Each row was made from one path, in order. Every step used is in the known rows, and no mark comes twice. Write each row's path.
Known rows
fedes > sazi > zotez > fase > nati: [-27.2  13.2   8.3  -4.8 -32.7   4.3  -5.3  -9.7   8.9 -28.0  14.6 -27.6
  -3.8  12.4  19.1  12.2  -7.5 -72.2  15.9  18.9   7.0]
nizus > nati > sazi: [  6.2  34.0   5.8   2.4 -28.5   5.2 -42.8  -4.7 -16.1 -26.4  -9.6 -13.0
 -38.2   4.8   6.3  38.6  -1.4 -20.3  18.8  -4.2   2.0]
nizus > nati > fase: [-21.2  24.0   9.8  -2.7 -13.5   1.1 -49.1  -6.8 -24.2 -17.8 -15.2 -35.3
  -6.2   5.8   8.9  39.4 -25.5 -37.7   8.1   7.5  -0.5]
nizus > nati: [  0.1  26.7   7.5   6.6 -24.5   2.1 -47.2   2.1  -8.5 -24.2 -15.7 -28.4
 -25.3  -4.0  12.3  47.2 -28.8 -43.9  16.8   6.2   9.4]
zotez > tanul: [ -8.4  -1.0  14.5 -16.0 -41.8   2.0 -22.8 -13.0 -26.3  -2.7  -4.4 -11.0
 -11.1  30.9  -2.0  44.6  31.2 -15.4   6.9  17.4  12.7]
tanul > zotez > fase > nati > sazi: [-21.0  15.6  25.2 -10.0 -39.4   6.5 -21.6 -12.5  -6.8 -34.3  10.8 -12.9
 -38.3  20.4  -1.3  26.8   4.5 -27.1  18.3  -6.9  -3.4]
nizus > nati > sazi > zotez: [  6.3  43.6 -20.2   1.0 -15.0  11.4 -19.5 -11.8 -14.5 -16.9 -10.8   0.3
 -15.1  10.1  12.8  17.9  23.3 -31.3  14.3   6.6   3.7]
fase > nati > sazi: [-19.2  17.0  19.3 -13.2 -19.9   6.0 -25.7 -11.4 -12.7 -29.3   4.3  -7.7
 -34.6  12.4   6.5  31.6  13.9 -30.3  19.5   0.2   1.4]
zotez > fase > nati: [-22.0   7.4  24.4  -5.1 -35.6   0.1 -10.3  -6.8   9.9 -31.3  13.5 -24.5
 -21.4  13.2  10.9  23.8 -11.0 -60.4  14.9  13.6   3.4]
fase > zotez: [-44.9  -9.6  28.8 -23.7 -33.7  20.7 -24.8  -6.2 -27.8 -21.6 -24.7  -6.9
  -6.3   2.2 -10.6  15.5  -8.9 -36.2  -5.9 -37.4  32.1]
nati > sazi > zotez > fase > fedes: [-14.2  -3.8   2.1   3.6 -73.3   0.4  -3.7  -3.6 -19.2 -10.6 -10.6 -10.1
 -13.1  40.9  -4.6  22.5  26.8   0.5   3.2   8.3  19.0]
fedes > sazi > zotez > tanul > nati > fase: [-11.2  18.1  -5.0  -6.7 -26.5  -2.3 -44.3 -11.5 -46.6   3.2 -18.4 -33.2
  16.5  15.7   4.2  27.0  -5.1 -30.0  -7.7  16.0   6.0]
nati > fase > fedes > sazi > zotez: [-29.8   8.1 -11.3 -17.2 -31.8  13.3 -18.0 -17.2 -35.8  -5.3 -12.3 -32.5
  31.3  23.4  11.2  12.6  12.6 -48.1   1.3  16.9  20.1]
fedes > sazi > zotez > fase: [ 18.2  25.8  -5.5  -5.0 -61.0  14.2   0.6 -18.7  -9.3 -20.4   5.9 -33.6
  17.8  23.8   4.3  -1.6   1.2 -64.5  -2.6  11.2   5.5]
sazi > zotez: [  7.7  27.4  -9.6 -15.0 -16.9  15.3  -6.6 -17.7 -23.1 -12.6  -9.2  -9.7
   7.3  18.1   5.2  11.5  25.6 -47.4   0.3  10.9   6.9]
sazi > zotez > tanul > nati > fase: [ -4.6  20.3  -4.6  -3.3 -22.4  -4.0 -40.7 -10.6 -42.8   2.6 -19.3 -20.8
   5.2  17.5   1.5  28.4   2.2 -18.4  -7.9  15.1   2.7]
tanul > zotez > fase > sazi: [  9.0  -1.6  49.4 -13.3 -62.3  28.2 -17.6 -23.8 -15.9 -36.9  -8.4 -34.8
 -15.8  12.2 -14.7  19.6  -1.9 -63.3  -1.6 -10.3  11.7]
sazi > zotez > tanul: [ -7.5  11.6  -7.1 -11.8 -32.4   4.6 -11.0 -15.1 -23.3   3.6  -5.6   1.4
  -2.8  32.3   5.3  31.2  47.7 -17.4   7.4  22.9  12.4]
zotez > tanul > nati > sazi: [ 21.6  24.6   3.3  -0.7 -42.8  -1.6 -39.8  -7.2 -37.3  -8.9 -14.4  -4.1
 -31.5  16.3  -4.7  34.8  17.0   0.2   2.9   1.2   5.4]
fase > zotez > tanul > nati > sazi: [  3.4  18.2   5.5  -1.6 -43.5   1.8 -40.0  -3.8 -37.4  -9.5 -20.1   3.3
 -31.0  11.5  -6.4  30.2  13.5   3.0   0.9 -12.8  13.7]
fase > fedes > sazi > zotez > tanul: [-28.7  -3.1  -7.1 -13.4 -45.5   3.8 -16.7 -14.0 -30.3   6.9  -8.1 -13.5
  11.3  35.0   8.6  33.2  40.8 -18.5   9.1  26.8  24.1]
tanul > nati: [ 35.3  21.3   7.4  -0.9 -37.3  -1.5 -42.1  -1.7 -39.2 -12.4 -22.6 -28.3
 -12.7   0.2  -5.1  31.4 -23.1 -35.2 -10.8   4.8   9.5]
fase > sazi > zotez: [  9.7  20.9   4.3 -12.7 -17.0  26.6  -6.1 -24.0 -21.5 -18.3 -16.6 -10.0
   3.7   7.7   5.8   7.6  32.8 -64.9   0.4   9.1  15.5]

Which path is each row?
[ 23.8  41.3 -20.3  -2.3 -20.6   9.8 -18.0 -12.9 -30.1 -11.2 -14.8   0.5
  -8.9  12.8   4.0   9.6  25.3 -26.2   0.3   4.8   4.7]	tanul > nati > sazi > zotez
[ 37.2  38.2 -13.3   8.5 -58.8   6.8  -2.1 -12.1 -10.0 -19.5  -0.4 -11.2
  -8.7  23.2  -1.0  -0.5  11.8 -34.3  -3.4   4.8  -1.9]	tanul > nati > sazi > zotez > fase
[  6.9  25.9  -2.0  -6.2 -13.4  19.9 -18.1 -21.0 -29.6 -12.8 -22.6 -14.9
   9.3   4.1   6.8   6.8  21.0 -58.7  -5.4  10.3  12.2]	tanul > nati > fase > sazi > zotez
[  3.1  20.7   8.9  -7.8 -22.7  -1.2 -46.3  -9.6 -45.6  -9.5 -19.6 -35.1
   3.2   9.1  -3.9  28.6 -20.8 -31.2 -12.4   5.7   0.3]	tanul > nati > fase
[ -2.9  22.7 -11.2 -20.7 -24.4  19.9 -14.3 -21.8 -29.5 -13.1  -5.6 -32.4
  28.9  13.5  12.4   7.2  10.2 -69.7   1.1  14.1  14.2]	fedes > sazi > zotez
[  1.1   4.3  30.6  -7.6 -30.2  14.7 -39.1 -18.5 -37.2 -15.2 -26.5 -28.0
  -5.8   1.0  -0.9  29.5   6.2 -49.7  -5.5   6.3  14.9]	zotez > tanul > nati > fase > sazi
[-22.8  15.5   8.0  -1.9 -28.7   2.2  -1.8  -8.5  12.0 -28.4  12.7 -16.0
 -14.8  14.5  16.2  14.0   0.4 -62.1  16.0  17.7   2.6]	sazi > zotez > fase > nati
[-10.1  21.5  17.9  -4.9 -36.1   4.0 -16.6 -11.3  -3.4 -32.2   9.7 -10.0
 -34.7  16.6   5.5  23.1  10.1 -32.2  17.5   1.0  -2.4]	zotez > fase > nati > sazi
[ 24.7  40.1 -13.0  11.0 -53.9   7.9  -3.8 -11.4   0.8 -22.8   2.0 -11.9
 -13.0  21.7   5.4   4.7  10.2 -37.5   6.2   5.3  -1.9]	nizus > nati > sazi > zotez > fase
[-16.3   7.7  -7.4 -15.9 -37.3   8.0 -16.6 -18.3 -28.0   3.6  -4.5 -13.8
  13.3  29.1   9.9  28.9  36.7 -33.3   7.7  24.8  17.4]	fedes > sazi > zotez > tanul
[ 23.9   6.0  38.7  -7.0 -56.7  24.1 -10.9 -21.9 -11.4 -33.2  -8.8 -30.4
 -10.8   6.6  -5.1  14.4   6.8 -70.1  -2.7   0.4  13.1]	zotez > fase > sazi
[ 10.3  36.5 -14.3 -11.5 -17.5  16.5  -8.8 -19.7 -24.7 -14.9  -7.5   1.0
  -5.3  20.2   4.2   9.5  37.9 -30.7   5.6   4.1   3.3]	nati > sazi > zotez
[-37.5  -2.4  -8.3 -13.2 -40.9   3.0 -19.8 -14.8 -33.7   8.9  -9.0 -15.7
  16.3  36.1   9.9  32.2  39.1 -17.3   7.4  27.3  20.7]	nati > fase > fedes > sazi > zotez > tanul
[-21.0  14.6  -7.3  -7.7 -26.3   2.2 -12.3 -13.8 -15.5  -0.2  -1.1  10.4
 -16.0  31.0  10.9  32.3  54.3 -11.2  16.8  22.8   9.7]	fase > nati > sazi > zotez > tanul
[ -6.2  16.6 -10.0  -9.7 -33.0   5.7 -12.4 -16.1 -24.4   1.5  -4.6   8.1
 -11.1  33.4   5.0  30.2  56.9  -6.7  11.3  18.1   9.7]	nati > sazi > zotez > tanul
[ 17.8  18.8 -12.5   2.5 -41.6  -3.2 -37.8  -4.0 -39.8   4.6 -20.5 -19.6
   1.3  10.4   5.1  30.2   1.9 -26.8  -4.9  19.3  17.5]	fedes > sazi > zotez > tanul > nati
[-45.3 -14.7  20.0 -17.3 -43.8   8.2 -23.6  -6.5 -26.7  -2.0 -17.8   2.7
 -12.0  21.4  -5.4  34.3  24.1  -9.9   3.2 -11.3  29.8]	fase > zotez > tanul
[ 24.7  18.2  -5.5   6.1 -38.5  -0.5 -33.8  -4.8 -35.6   2.3 -25.7  -8.0
 -10.9   7.3   3.1  30.6  12.5 -25.1  -5.5  17.0  17.5]	fase > sazi > zotez > tanul > nati
[ -4.5  28.0  -1.0  -4.4  -9.2  21.5 -18.5 -19.6 -19.5 -16.6 -20.4 -15.0
   4.0   2.0  13.1  12.5  19.2 -61.8   3.7  11.0  11.0]	nizus > nati > fase > sazi > zotez
[-50.1  -2.8  19.6 -14.8 -27.2  12.7 -40.7  -2.3 -40.8 -13.5 -33.5 -13.0
   0.1  -2.5  -9.8  13.7 -25.1 -27.8 -14.0 -35.7  26.5]	tanul > nati > fase > zotez
[-41.3 -16.3  12.7 -14.6 -58.6   0.7 -45.2  -8.6 -50.2  -1.5 -16.9 -54.9
  23.9  23.6   4.4  38.2 -13.5 -31.2  -0.6  15.7  27.7]	zotez > tanul > nati > fase > fedes > sazi
[  7.5   8.3  32.6  -9.2 -26.4  18.5 -39.9 -19.1 -37.3 -20.7 -27.1 -33.6
  -3.6  -4.0  -1.9  24.5  -4.7 -59.3  -8.5   1.2  13.7]	tanul > nati > fase > sazi
[ -4.4  15.3   5.8  -6.1 -27.8  -5.7 -45.8  -8.4 -44.2  -0.2 -18.6 -27.0
   0.6  16.9  -2.1  35.2  -6.1 -16.5  -8.6  12.4   2.8]	zotez > tanul > nati > fase
[-66.0   0.6  20.6 -11.7 -22.1  14.3 -42.8  -0.2 -25.5 -19.1 -30.0 -13.3
  -6.0  -5.6  -1.3  21.3 -26.8 -31.9  -0.6 -34.9  26.0]	nizus > nati > fase > zotez
[ 23.9  13.1   2.6   2.8 -44.5  -7.8 -42.4  -0.5 -37.6   0.2 -20.7 -16.5
 -16.8  10.7  -2.5  41.9  -2.2 -14.9  -5.7  13.9  13.9]	zotez > tanul > nati
[  5.8   6.0  32.4 -13.1 -72.7  12.9 -14.9 -15.9 -14.9 -32.0   6.2 -36.5
 -14.1  32.6 -21.7  21.6 -18.1 -35.9  -2.3 -11.2  -1.6]	tanul > zotez > fase
[ 24.2  21.3 -11.7   5.0 -37.2  -5.8 -33.7  -1.9 -36.1   4.7 -21.8  -8.7
  -9.8  12.6   2.1  31.8   9.1 -16.1  -5.8  17.6  13.9]	sazi > zotez > tanul > nati
[-34.0 -19.0  27.6 -19.7 -79.5  10.8 -30.9 -12.2 -35.9 -19.0  -5.2 -61.1
  17.3  29.7  -5.3  29.3 -23.1 -44.2   1.9   3.1  25.5]	tanul > zotez > fase > fedes > sazi
